In the rows, 128 means zero.
Known rows, with every step that occurs:
V, W: [132 144 131 110 148 136 167 111 129 126 135 119 138 121 124 127 133 117
 132 151 181 113 122 138 113 123 128 186 135 112 106 137 141 105 126 108
 116 135 141 132 122]
G, X, V: [141 183 179 122 140 101 147 107 145 128 164 103 133 100 186 132 160 102
 118 122 134 108 115 157  96 158 114 142 146 125 107 126 142 125 149 106
 137 125 146 121 120]
C, X: [142 150 132 134 164 164 154 108 126 122 143 116 144  78 147 131 126 122
 134 141 144 132 116 144 120 158 131 142  87 107 129 134 142 114 128 110
 152 124 131 147 114]
D, X, J, W: [129 133 102 163 150 119 148 137 106 114 129 110 196 101 134 132 132 138
 126 143 122 111 100 148  80 121 151 160  69 123  90 130 125 134 146 100
 139 187 134 139 111]
H, X, L: [141 134 135 108 139 106 131 110 109 121 132  99 134 106 121 121 171 128
 149 131 143 121 116 135 106 158 168 112 102 120 108 127 104 123 106 115
 107 136 149 138 126]
A, W, C, X: [102 101 127 111 171 185 154 142 112 109 150 145 151  83 158 142 106 111
 158 155 176 128 127 146 121 136 125 151 139 138 115 152 142  92 122 112
 141 122 150 136 123]
H, X, A: [152 141 133 128 135 109 140 103 103 107 136 104 128  99 122 117 161 118
 114 131 134 108 152 163 109 161 161 118  64 113 146 127 122 103  97 108
 133 127 150 144 134]
G, X, V, W: [145 185 172 105 150  92 172 114 148 135 159 103 129  98 177 129 155 103
 110 138 170 102 120 153 100 145 121 193 151 132  99 127 145 120 147  96
 111 130 152 119 123]
H, X, N, R: [158 121 141  81 134 100 183  79 129  99 122 100 114 104 113 108 145 101
 142 148 138  97 127 152 104 114 126  46  80  90 124 140 124  92 113 118
 148 125 125 160  91]
D, X, L, W: [118 141 105  89 160 110 141 140 118 132 147  95 159 113 157 120 145 134
 160 124 138 129 105 134  81 170 170 168 163 113 101 128 121 138 147  98
 111 147 134 138 118]
J, W: [117 146 139 143 154 143 158 118 116 125 125 127 174 116 129 130 124 127
 134 151 144 114 116 144 114 120 117 151  71 114  99 130 143 119 131 112
 142 146 127 123 125]
W, H, X: [126 134 138 124 137 179 119 110 116 115 148  89 110 100 117 136 156 118
 144 125 123 103 142 124 110 115 159 134 102 112 128 128 105  99  83 117
 151 131 133 125 127]
A, W, C, X, G: [ 98  99 121  89 162 147 165 151 104  97 142 142 159  84 163 130 101 103
 173 160 177 138 108 150 122 147 132 142 127 138  91 158 155 109 133 107
 107 130 162 133 123]
N, X, L, W: [130 136 143  61 163  99 139 141 131 129 139 113 145 110 162 121 144 115
 170 126 147 118 119 139 125 142 123 159 191 117 106 127 151 135 169 106
 117 143 124 132  96]
H, X, R, N, S: [119 132 160 107 145  85 171 167 147 103 130 101 122 111 115 105 177 106
 221 148 125  97 122 193 119 154 121  66  71  71 107 136 119  95 113 113
 129 117 137 177  94]
J, W, C, X, N: [ 99  80 122 135 168 165 199 119 113  96 127 156 150  78 136 125 104 116
 128 158 168 121 109 155 126 102  90 120   4 120 106 143 152  81 132 103
 142 129 127 129 123]
A, W, C: [ 92 101 127 103 145 162 139 141 109 110 144 146 152 128 145 146 116 108
 160 150 177 116 124 146 115 114 115 146 180 134 100 148 136  93 126 111
 128 124 155 120 129]
L, W, V: [ 89 176 128 104 164 177 154 141 126 135 144 115 121 131 143 148 144 123
 150 129 192 105 122 139 117 124 116 183 160 102 111 123 155 117 130 110
 140 139 127 108 122]
N, X, V, W, A: [154 169 131  70 155 132 164 107 122 118 146 117 121 100 125 134 150 114
 131 131 198 104 155 165 132 142 105 191 159 127  84 136 161 115 174 109
 112 128 137 129  90]
N, R, X, C: [150 124 123  88 129  96 138 120 133  95 124 105 132 122 127 112 147 110
 190 148 113 116 157 172 138 135 103  76 170 106 117 147 151  98 142 111
 146 144 136 161  86]
H, X, S: [141 140 136 129 131 108 147  81 117  99 131  99 128 102 114 100 161 112
 141 140 139 115 117 181 104 179 150 124 100  84 129 127 121 103 101 111
 132 135 150 147 132]
A, W: [113 150 133 106 148 127 146 128 118 120 132 123 169 119 143 135 125 110
 148 140 144 116 122 143 110 132 118 142 186 121 102 145 139 113 122 120
 134 126 156 130 128]
H, X, G, W: [136 150 171  98 134 131 169 133 118 113 133  93 129 104 174 118 128 114
 150 160 150 121 114 144  96 147 180 147  60  99 102 131 128 109 130  99
 103 151 136 119 119]
C, W: [133 143 129 122 108 170 153 107 132 123 133 127 142  85 138 130 128 116
 137 136 141 126 124 147 114 116 134 135 165 115 119 141 138  96 133 108
 157 133 150 133 120]
N, R, X, H: [154 140 125  86 133  97 117 121 139 100 124  96 129 100 126 108 154 107
 195 117 108 100 165 152 136 141  94  72 128 118 130 155 166 112 164 119
 163 133 150 160  93]
N, X, F: [137 140 140 102 143  98 132 100 129 108 143 115 148 108 135 114 139 102
 170 136 140 106 133 165 128  98 112 115 172 110 102 133 105 108 173 110
 145 128 127 145  86]
L, W, H, X, D: [118 134 133  99 151 145 125 148 126 118 138  96 105 103 131 114 144 106
 130 123 128  95 136 130 109  80 137 156 125 129 112 129 126  70 109 101
 159 151 144 114 129]
D, X, H: [139 151  97 115 134 119 121 107 119 113 150 101 157  99 135 115 142 110
 141 114 112 118 124 138  85 173 149 133 127 129 112 143 130 117 174 114
 151 130 136 151 120]
G, W: [128 151 178 118 144 167 158 129 136 129 144 112 136 117 181 131 115 117
 136 142 145 117 117 145 104 134 125 159 105 106 112 126 139  98 145 102
 135 139 129 112 118]
A, W, F: [ 88 133 139 106 153 160 130 136 111 115 138 133 161 128 132 141 124 111
 159 139 141 110 127 152 116 154 112 142 194 135 100 139 183  94 123 119
 133 121 152 119 120]
A, W, L: [ 70 129 128  95 153 160 129 131 111 124 136 125 170 126 149 147 144 119
 164 132 126 110 120 131 112 103 108 136 199 122 102 141 139 115 125 127
 107 146 123 118 126]
V, W, C: [108  91 127 106 148 169 162 123 119 112 144 144 122 131 126 139 120 119
 141 158 209 113 126 144 117 106 125 193 125 126  99 142 136  87 132 102
 110 136 135 120 121]
L, W, H, X: [118 136 135 109 158 179 133 138 124 121 145  90 106 107 136 136 144 120
 145 123 139  94 140 120 107 108 155 181 124 107 132 122 123  96  78 109
 158 145 130 115 131]
V, W, C, X: [117  92 125 116 171 193 176 123 126 108 151 142 124  87 138 135 113 122
 136 162 210 128 128 141 127 130 135 197  86 126 115 144 143  89 129 102
 121 126 134 134 120]
H, X: [143 147 134 126 142 146 146 100 116 114 142  98 129 104 116 129 157 123
 135 146 152 112 131 141 108 134 166 140  93 100 126 127 111 105 107 117
 140 133 135 142 124]
R, N: [117 125 135 134 160 127 175 124 132 117 136 120 146 123 131 129 155 122
 198 142 138 113 114 155 127 121 110 124 118  90  98 132 129 105 126 123
 136 111 131 146 121]
A, W, J: [124 124 129 112 148 167 141 128 117 119 123 136 164 114 145 152 125 120
 153 136 121 111 123 142 109 142 115 155 187 131  94 137 135 111 132 117
 132 123 165 121 121]
N, X, D: [144 147 141  91 140 111 141 115 135 115 145 119 147  96 133 109 138  97
 141 140 127 120 133 156 128  98 102 111 159 119  96 143 140  92 201 117
 148 135 129 149  87]
H, X, V, W: [150 175 124 103 145 101 169 108 113 122 132  94 121 104 102 126 171 119
 112 145 177  98 129 147 106 150 160 187  84 129 101 134 136 113 110 107
 114 134 152 132 132]
G, X, R: [139 139 185 120 131 103 150 107 155 115 153 107 135  91 193 117 136  93
 138 125 139 100 114 182  89 158 100  95 151 100 104 125 129 101 140  99
 131 136 150 138 111]
L, W, A: [125 141 134 109 160 179 148 129 120 122 139 126 122 122 157 138 125 127
 146 127 197 111 135 144 115 130 109 194 161 102 106 122 151 104 128 102
 139 143 133 112 123]

Rows:
[130 136 135  90 158 103 139 139 116 126 133  99 124 109 140 120 162 131
 153 132 161 112 112 130 104 155 165 159 124 115 113 120 124 119 104 105
 114 147 145 127 130] | H, X, L, W
[120 129 177  80 154 114 196 152 144 112 139 110 145 105 188 117 133 103
 225 156 133 121 115 164 130 125 127 130 118  80  84 138 149 116 191 114
 107 127 116 143  80] | R, N, X, G, W
[138 133 173 123 146 125 138 128 135 115 141 133 157  89 209 138 136 105
 126 123  99 102 148 160  97 167 117 138 188 141 125 131 133 105 133  99
 116 116 187 118 118] | G, X, A, W, J
[ 97  93 129 102 154 174 150 148 122 118 148 142 120 136 157 138 117 122
 150 145 191 111 122 143 118 113 116 190 148 115 110 130 153  97 134  97
 138 142 126 110 125] | L, W, C
[144 136 134  96 136  89 125 109 137 100 124  93 135 117 127 106 146 116
 215 136 125  99 154 173 138  92 107  60 144 100 108 143 108 102 135 111
 150 134 141 156  83] | N, R, X, F
[114 136 183 117 143 204 134 140 141 131 149 108 120 112 179 139 115 115
 145 124 117 105 130 128 109 110 119 161 110 123 116 129 134  94 117 101
 150 140 123  95 118] | G, W, H
[115  82 124 117 165 151 167 119 119 101 147 145 126  95 135 120 109 114
 154 154 212 116 124 160 127 102 126 176  97 139  97 143 110  75 131  87
 121 126 142 130 120] | V, W, C, X, F
[139 112 133 127 156  94 166 145 135 102 135 118 149 108 141 129 163 117
 200 136 128 102 114 163 135  96 104 129 144 100  97 137 148 120 173 117
 143 154 130 160  80] | R, N, X, J
[103 105 173 114 145 126 138 141 131 107 163 143 149  99 208 133 127  95
 133 139 156 108 152 167  99 136 116 131 181 140 130 142 132  85 127  98
 113 122 173 117 129] | G, X, A, W, C
[136 140 132 107 154 170 162 104 119 119 140 130 125 117 131 131 128 127
 134 141 215 112 141 141 120 123 118 193 141 109  94 131 136  95 126 107
 108 133 143 124 118] | V, W, A
[ 82 181 131 102 158 166 144 135 114 129 143 121 154 121 136 151 141 111
 157 135 177 109 128 144 116 127 112 138 190 119  97 140 141 114 125 125
 128 127 154 115 124] | A, W, V
[143 118 126 117 147 174 162 110 123 121 122 132 136 120 128 144 133 129
 133 143 154 109 126 140 118 134 126 200 136 127  95 131 138 104 135 105
 115 129 149 121 114] | V, W, J
[155 173 125  87 138  95 140 125 131 115 131  81 128 106 119 123 168 119
 183 131 115 107 153 168 134 144  99  82 118 114 111 146 165 129 138 119
 149 129 142 152  91] | N, R, X, V
[133 143 108 107 142 113 127 113 114 126 148  95 168 106 138 119 154 130
 159 127 118 137 108 137  83 176 169 123 138 117 101 135 102 135 146 110
 106 134 136 150 115] | D, X, L
[112 109 132 168 176 165 148 152 111 107 124 140 175  77 134 134 116 135
 129 141 133 109 101 155 125 149 114 158  32 146 100 130 203 108 129  94
 152 179 137 121 110] | C, X, J, W, F
[130 146 114 114 128 103 175 119 123  97 122  97 138 101 121 118 155 119
 172 136 126 107 140 157 141  95  89 104 112  79 130 142 147  94 123 125
 126 117 144 154 118] | R, X, N
[141 148 125  83 147  85 136 144 124 100 119  99 158 100 139 113 143 109
 187 140 106 104 184 177 133 142 104  65 159 116 138 157 157 110 115 115
 132 125 171 160  96] | N, R, X, A, W
[149 155  88 107 145 147 165 111 112 123 136 106 147 103 122 140 150 130
 126 135 130 112 125 151  88 179 157 203 125 143  83 135 131 125 156  99
 111 126 145 134 110] | D, X, V, W, J
[114  85 130 131 153 162 152 100 122  92 148 144 124  84 145 113 121 108
 151 145 164 135 108 189 123 183 111 133  87 108 123 143 149  91 127  98
 137 127 141 140 123] | W, C, X, S
[ 90 163 130  84 162 139 135 153 116 140 137 115 127 130 149 136 156 125
 163 117 182 115 105 134 115 149 117 156 168 124  97 126 149 136 128 108
 108 143 139 101 124] | X, L, W, V
[121  93 122 123 157 172 145 131 122 102 151 143 131  77 144 115 115 108
 135 150 165 134 116 156 125 110 110 117  78 144 102 149 142  69 162  96
 147 129 141 138 118] | W, C, X, D
[134 162 132 118 136 143 123 117 111 118 148  85 105  99 109 133 172 112
 128 111 113  95 138 141 112 138 145 134  83 139 114 128 125 110  88 117
 150 128 143 117 130] | W, H, X, V
[106 150 126  62 154 124 155 116 127 126 145 112 137 112 129 136 171 117
 145 129 145 101 133 148 130 116 108 180 162 133  95 138 164 133 176 119
  95 145 100 125  95] | N, X, V, W, L
[130 109 133 126 147  97 176 120 123 101 124 102 123 100 111 115 170 114
 199 140 137  93 117 185 111 149 130  69  74  81  95 125 113  85 103 114
 133 119 143 163 123] | H, X, R, N
[148 172 131  75 152  97 169 110 129 125 144 107 135 104 124 125 152 107
 131 139 164 104 134 158 128 140 115 188 149 131  97 141 163 126 175 113
 119 129 134 135  96] | N, X, V, W
[123 110 136 125 149  94 175 126 131 105 125 122 139 115 127 115 150 106
 201 130 132  97 105 190 122 145  87  70 109  88  84 131 138  92 127 115
 134 116 145 152 121] | X, R, N
[105 158 127 157 150 150 152 140  94 114 121 111 150  99 106 145 166 138
 124 143 172  94 117 148 109 102 144 149  36 122  98 120 131 122 112 109
 139 190 141 110 119] | H, X, J, W, V
[143 131 145  88 137 105 147 104 135 109 138 111 142  97 138 119 133  98
 158 131 131 101 129 187 119 151  96  86 152 100 104 132 147 106 166 109
 141 133 127 152  85] | N, X, R
[134 161 137  75 152 130 147 123 132 125 151 100 118  98 122 128 147 101
 137 117 134  90 147 146 132 117 108 183 156 145 100 139 158 117 149 115
 131 127 132 121  97] | N, X, V, W, H
[119 120 112 113  93 169 123 144 124  97 128 110 125  80 128 125 146 117
 181 126  87 118 163 152 142  92 115 129 207 127 128 150 139  69 111 106
 157 144 159 132 125] | R, X, C, W, H
[135 154 136  85 151  92 138 132 115 114 139 121 170  96 152 120 131  98
 144 135 120 111 161 168 125 151 116 119 188 126 132 149 153 110 153 116
 128 122 157 145  98] | N, X, A, W
[134 154 128 112 147  97 140 125  98 107 130 109 154  97 128 120 150 112
 125 137 133 105 152 157 105 161 158 121 121 125 140 138 125  97  90 114
 122 124 176 139 139] | H, X, A, W
[ 85 110  87 104 104 169 138 107 111 109 143 127 162  89 141 126 148 126
 145 136  94 139 125 152  90 126 158 130 216 125 110 141 114  90 162 103
 127 160 107 140 118] | D, X, C, W, L
[127 119 136  90 148 136 130 129 116 120 140  94 112 103 114 120 163 120
 151 123 149 102 132 117 112 124 167 162 111 143 104 136 103 107  78 110
  96 137 152 122 129] | V, W, H, X, L
[103 117 139  88 158 136 114 158 127 135 138 110 122 123 158 125 141 118
 164  99 125 103 112 123 113 131 117 160 163 138 104 126 143 121 103 106
 125 146 142 102 129] | X, L, W, H
[ 92  91 135 139 151 178 153 129 109 111 136 151 156 125 130 142 113 129
 142 157 169 115 124 151 121 103 113 156  66 128  92 134 138 100 134 106
 137 146 123 113 126] | J, W, C
[150 144 123 127 162 134 133 108 126 113 140 121 139  68 147 117 132 101
 134 115 129 122 120 132 119 177 113 129  80 140 128 144 165 109 157 114
 166 125 145 147 124] | C, X, H
[130 137 178 170 148 104 153 142 141 123 138 122 174  92 190 132 136 118
 115 141 135  99  98 150  96 105 112 160 100 123 100 120 141 126 147  94
 137 190 149 115 114] | G, X, J, W
[136 140 128 120 112 204 148 103 120 116 135 141 123  81 142 137 126 126
 141 131 176 128 144 153 120 119 122 141 171 113 108 136 135  87 135 103
 145 134 152 124 117] | C, W, A
